Each row comes from the steps of one walk. Every step used is in the known rows, and no mark comes twice. Write the walk behind each row, first mark first.
Known rows
tamip-vivar-tope-pako-nezi: [ 0.16  1.66  3.21  2.18  2.51 -2.46  5.50  1.68 -0.45 -0.70  3.77 -1.47
 -0.21  0.61  0.13  0.97 -5.07  1.65  2.25  3.33  1.19 -0.43 -0.59]
pako-nezi: [-0.72  0.70  4.90  4.59  3.23 -4.26  6.50  1.35  0.68 -3.63 -0.93  0.80
 -2.94  2.14 -2.45 -1.50 -1.84  0.49  1.21  1.00 -1.51  0.69 -1.02]
sidis-vivar: [-3.90  0.58  2.87  4.50 -1.45 -1.76  1.74  0.23  1.08  1.61 -2.46  1.61
 -3.66  1.08 -1.36 -1.31 -2.40 -2.11  1.23  4.75 -2.72  1.82  0.85]
vivar-tope: [-1.90  0.88  3.59  0.84  1.79 -2.64  4.59  1.38  1.94 -0.83  1.78 -1.03
 -1.77  2.49  0.93  0.74 -1.69  1.50  3.80  1.10 -1.50 -1.95  1.10]
nezi-lazase-tamip-vivar-tope-pako: [-2.56 -1.41  3.47  1.17  2.88 -2.43  1.31  3.12  0.79 -0.23 -0.67 -0.39
 -2.19  0.74  3.67 -1.04 -1.43  0.11  2.06  3.71 -0.11 -1.16  2.52]
nezi-lazase: [-2.99 -0.03  4.63  3.38  2.62 -3.79  0.68  2.38  2.71 -1.64 -0.85  0.48
 -2.18  3.21  0.89 -1.61  0.90 -1.08  2.28  1.54 -1.55  0.01  3.71]
kifad-sidis-vivar-tope-pako: [-3.53 -2.70  3.74  0.87 -3.14 -3.65  5.00  0.52 -1.47  4.29 -0.28  1.07
 -2.22 -1.77 -1.86 -0.48 -3.65 -0.13  2.18  2.24 -1.95 -2.24  0.23]
lazase-nezi-pako: [-4.47  0.53  2.17  1.14  2.73 -3.43  1.35 -0.53  1.34  3.81  0.13  0.25
  0.01  4.59  1.34 -2.31 -1.35 -3.48  1.44  0.80 -2.66  1.60  2.15]
lazase-sidis-vivar-tope-pako: [-3.25  2.37  2.50 -0.76 -2.06 -0.65  2.51 -1.11  0.54  2.33 -1.08 -0.20
 -1.67  0.48  0.60 -1.69 -0.39 -0.69  1.94  4.80 -2.05  1.80  0.09]
sidis-vivar-nezi-lazase: [-3.46 -0.94  3.12  2.98 -2.81 -4.43  1.92  1.26  2.42 -0.80 -0.84  2.07
 -2.29  3.32 -0.91 -1.98  0.93 -0.61  1.57  1.39 -0.24  0.41  2.51]
tope-pako-nezi: [ 0.43  1.07  5.14  4.11  1.61 -2.85  5.27 -0.42 -2.03  1.13  0.22  1.50
 -0.72  1.23 -2.64 -1.75 -3.09  0.65 -0.31  1.18 -1.41  0.74 -1.80]
pako-nezi-lazase-tamip: [-1.58 -1.67  4.78  3.71  3.51 -4.62  4.43  2.59  1.29 -4.07 -3.30  0.85
 -4.06  2.02 -0.17 -2.93  0.41  0.65  1.37  1.03 -1.50  0.21  0.46]
kanetel-tamip-vivar-nezi-pako: [-2.53 -0.15  1.89  2.73  5.51 -2.14  5.87  3.80  2.74 -3.02  2.48 -0.38
  0.35  2.97  1.68  0.38 -2.87 -1.73  1.04  0.80  1.70 -0.56  1.45]
pako-nezi-lazase-sidis-kifad: [-0.73  0.36  5.62  2.53  1.72 -4.34  2.57  2.12  2.26 -3.55 -3.15  0.33
 -3.96  2.02 -0.26 -2.85  2.54 -0.25  1.52  0.91 -0.09  1.45  1.09]
kanetel-tamip-vivar-sidis: [-2.43  1.13  1.67  3.20  7.01 -0.11  6.20  5.18  2.13 -4.92 -0.70 -1.32
 -2.31  1.51  2.13  1.25 -4.07 -3.91  1.47  2.82  0.38  1.37  1.46]
kifad-sidis-vivar: [-4.82 -2.67  4.11  2.93 -1.47 -4.23  4.50  1.59 -0.39  2.27 -2.57  1.92
 -3.65 -1.84 -2.36 -1.08 -3.18 -2.24  1.63  3.15 -2.47 -0.83  0.99]
pako-nezi-lazase-tamip-vivar: [-1.63 -1.35  4.23  4.02  4.23 -4.45  4.42  3.29  1.28 -4.66 -2.39  0.19
 -3.83  1.33  0.40 -2.23 -0.98  0.31  1.36  2.60 -0.23  0.38  0.53]
pako-nezi-lazase: [-0.72 -0.22  4.87  4.30  2.94 -5.15  4.23  2.01  1.92 -4.11 -0.96  0.40
 -2.55  3.06 -1.67 -2.31  0.45  0.78  1.67  0.33 -1.03  0.23  0.89]
vivar-tope-pako: [-0.62  1.15  3.93  0.55  0.45 -1.88  4.19 -0.04 -0.20  2.41  2.71 -0.49
 -0.05  1.98  0.46  0.45 -2.78  1.98  2.39  1.01 -1.32 -1.84  0.09]
kanetel-tamip-vivar-tope-pako-nezi: [ 0.61  0.54  1.89  2.56  5.66 -0.44  7.68  3.61  1.30 -3.28  2.96 -1.23
 -0.38  1.83  0.29  1.12 -4.60  0.05  2.02  1.68  0.95 -0.90 -0.35]
tamip-vivar-tope-pako-nezi-lazase-sidis: [-0.22  1.88  3.05  0.45  2.49 -2.58  4.15  1.77  0.61 -1.51  3.20 -2.14
  0.00  0.85  1.20 -0.14 -2.49  1.47  2.54  3.56  1.41  0.10  0.62]
kanetel-tamip-vivar: [-1.94  0.73  2.11  4.03  7.20 -0.30  5.55  4.70  2.65 -4.05  0.77 -0.41
 -1.75  1.76  1.09  0.99 -4.19 -3.16  1.76  3.28  0.09  0.36  1.60]

Which walk is each row?
[-0.22 -0.59  4.52  3.55  2.53 -3.02  3.74  1.40 -1.77  0.17 -0.76  1.00
 -1.43  0.53 -0.39 -2.26 -2.65  0.50 -0.14  2.76 -0.17  0.60 -0.56]
tope-pako-nezi-lazase-tamip-vivar
[-1.27  0.36  3.42  1.47  0.29 -3.91  4.05  0.89  2.48 -3.37 -1.25 -0.65
 -2.85  2.58 -0.79 -2.81  1.90  1.45  2.58  1.76 -1.01  0.93  0.50]
pako-nezi-lazase-sidis-vivar-tope
[-0.79 -0.21  4.21  3.04  2.31 -2.90  4.31  1.66 -2.13 -0.57 -1.97  0.20
 -1.88  0.34  0.46 -1.97 -2.62 -0.10 -0.32  2.35  0.07  1.40 -0.61]
tope-pako-nezi-lazase-tamip-vivar-sidis
[-1.00 -1.54  3.81  2.52  3.73 -4.31  5.14  3.32  1.57 -4.73 -1.07 -0.73
 -3.44  1.64  0.92 -1.62 -0.90  1.81  2.43  1.91  0.04 -0.72  0.35]
pako-nezi-lazase-tamip-vivar-tope
[-3.84 -1.67  4.26  2.27  2.77 -2.60 -0.20  4.88  1.56 -1.74 -5.17 -0.05
 -5.41  0.05  4.83 -0.99 -0.43 -2.74  1.35  3.77  0.60  0.74  3.56]
nezi-lazase-tamip-vivar-sidis-kifad
[-1.94  0.71  2.44  3.28  5.51  0.00  4.47  5.56  2.23 -3.73 -2.13 -0.84
 -3.71  0.89  2.69  1.47 -3.64 -4.46  1.24  2.65  1.35  1.31  1.75]
kanetel-tamip-vivar-sidis-kifad
[-2.81  0.25  4.65 -0.02  1.27 -5.86  3.73  2.41  3.23 -4.39  0.66  1.04
 -0.81  4.21  1.39 -2.10  3.88 -0.04  2.32 -0.97  0.91  0.15  3.34]
vivar-nezi-lazase-sidis
[-4.61 -0.48  2.59  2.84 -3.33 -4.05  2.18 -0.86  1.01  2.85 -0.54  1.64
 -1.13  2.76 -0.70 -2.08 -0.81 -0.44  0.34  1.71 -0.64  0.49  0.65]
sidis-vivar-nezi-pako
[-1.00 -0.22  2.43  2.28 -3.38 -2.32  2.66 -0.80  0.16  2.49  0.18  0.14
 -1.75  1.85 -1.39 -1.66 -1.57  1.76  1.78  2.48 -1.41 -0.10 -0.05]
sidis-vivar-tope-pako-nezi-lazase
[-1.96  0.56  3.97  2.86  0.81 -4.13  3.31  0.96  2.09 -3.23 -2.53  0.24
 -3.26  2.32 -1.44 -3.41  1.87 -0.10  1.39  2.39 -1.37  2.19  0.57]
pako-nezi-lazase-sidis-vivar
[-2.09  0.16  3.71  2.76  3.11 -5.10  3.58  3.98  2.44 -4.18  3.00  0.22
 -0.61  2.82  1.21  0.04 -1.29 -0.58  2.15  1.80  2.65 -0.08  3.27]
tamip-vivar-nezi-lazase
[ 0.22  1.00  3.26  2.04  2.43 -2.97  4.09  2.09  0.26 -1.01  3.65 -1.71
  0.00  1.23  0.58  0.45 -3.73  1.81  2.45  2.87  1.39 -0.74  0.63]
tamip-vivar-tope-pako-nezi-lazase
[-2.05  0.41  2.14  1.49  6.11 -2.13  5.65  5.23  4.04 -6.21  1.80 -0.42
 -0.61  3.24  2.17 -0.20 -0.29 -2.35  2.18  1.18  2.07  0.40  2.82]
kanetel-tamip-vivar-nezi-lazase-sidis
[-2.33 -0.26  5.50  0.07 -0.05 -5.38  1.96  2.83  3.34 -3.30 -0.80  1.51
 -2.08  3.65  1.96 -1.91  4.36 -0.54  2.15 -1.16  1.93  0.04  3.45]
vivar-nezi-lazase-sidis-kifad
[ 0.32  1.13  3.98 -0.59  0.60 -2.90  4.76 -0.10  0.18 -0.17  1.95 -1.25
 -0.11  2.44  0.26 -1.41  0.08  2.97  2.47  0.46 -0.69 -0.83 -0.27]
vivar-tope-pako-nezi-lazase-sidis
[-2.32 -3.50  3.92  1.22 -3.17 -4.88  5.27  0.85 -0.98  2.63 -0.44  0.70
 -2.36 -0.99 -2.58 -1.53 -2.21  1.01  2.31  1.10 -1.30 -2.37  0.14]
kifad-sidis-vivar-tope-pako-nezi-lazase
[-1.41 -0.08  2.94  1.48  4.75 -1.86  4.02  5.62  4.03 -5.17  0.22 -0.02
 -1.90  2.45  2.84  0.11  0.28 -2.82  1.83  1.06  3.07  0.45  3.03]
kanetel-tamip-vivar-nezi-lazase-sidis-kifad
[-1.62 -0.86  3.21  1.55  3.55 -1.85  5.76  2.61 -1.21 -1.12 -0.69 -0.27
 -2.93 -0.76  2.24 -0.28 -4.71  1.00  1.51  4.29  0.02 -0.69 -1.23]
lazase-tamip-vivar-tope-pako-nezi
[-3.01  0.96  2.99 -0.22 -1.38 -2.03  0.05  0.02  1.99  1.32 -0.96 -0.34
 -1.47  1.99  1.49 -2.50  2.08 -0.36  2.26  3.48 -1.51  1.15  2.60]
nezi-lazase-sidis-vivar-tope-pako
[-5.29 -5.13  4.15  1.20 -2.19 -6.00  4.85  2.68  0.29  0.39 -3.02  2.66
 -3.78 -0.79 -0.65 -2.14 -0.59 -1.20  1.66  1.07 -0.75 -1.95  1.85]
kifad-sidis-vivar-nezi-lazase-tamip
[-3.10  0.42  2.17  2.18 -2.23 -1.65  2.73  0.16  1.59  1.55 -0.42  0.07
 -3.02  1.50 -0.46 -0.20 -2.30  0.27  2.82  3.74 -2.09 -0.11  0.74]
sidis-vivar-tope
[-4.48 -1.21  3.47  2.24  4.16 -2.87  1.43  4.45  1.51 -2.90 -3.83 -0.49
 -4.20  0.67  4.13 -1.19 -0.91 -2.36  1.72  4.06 -0.27  0.72  3.26]
nezi-lazase-tamip-vivar-sidis
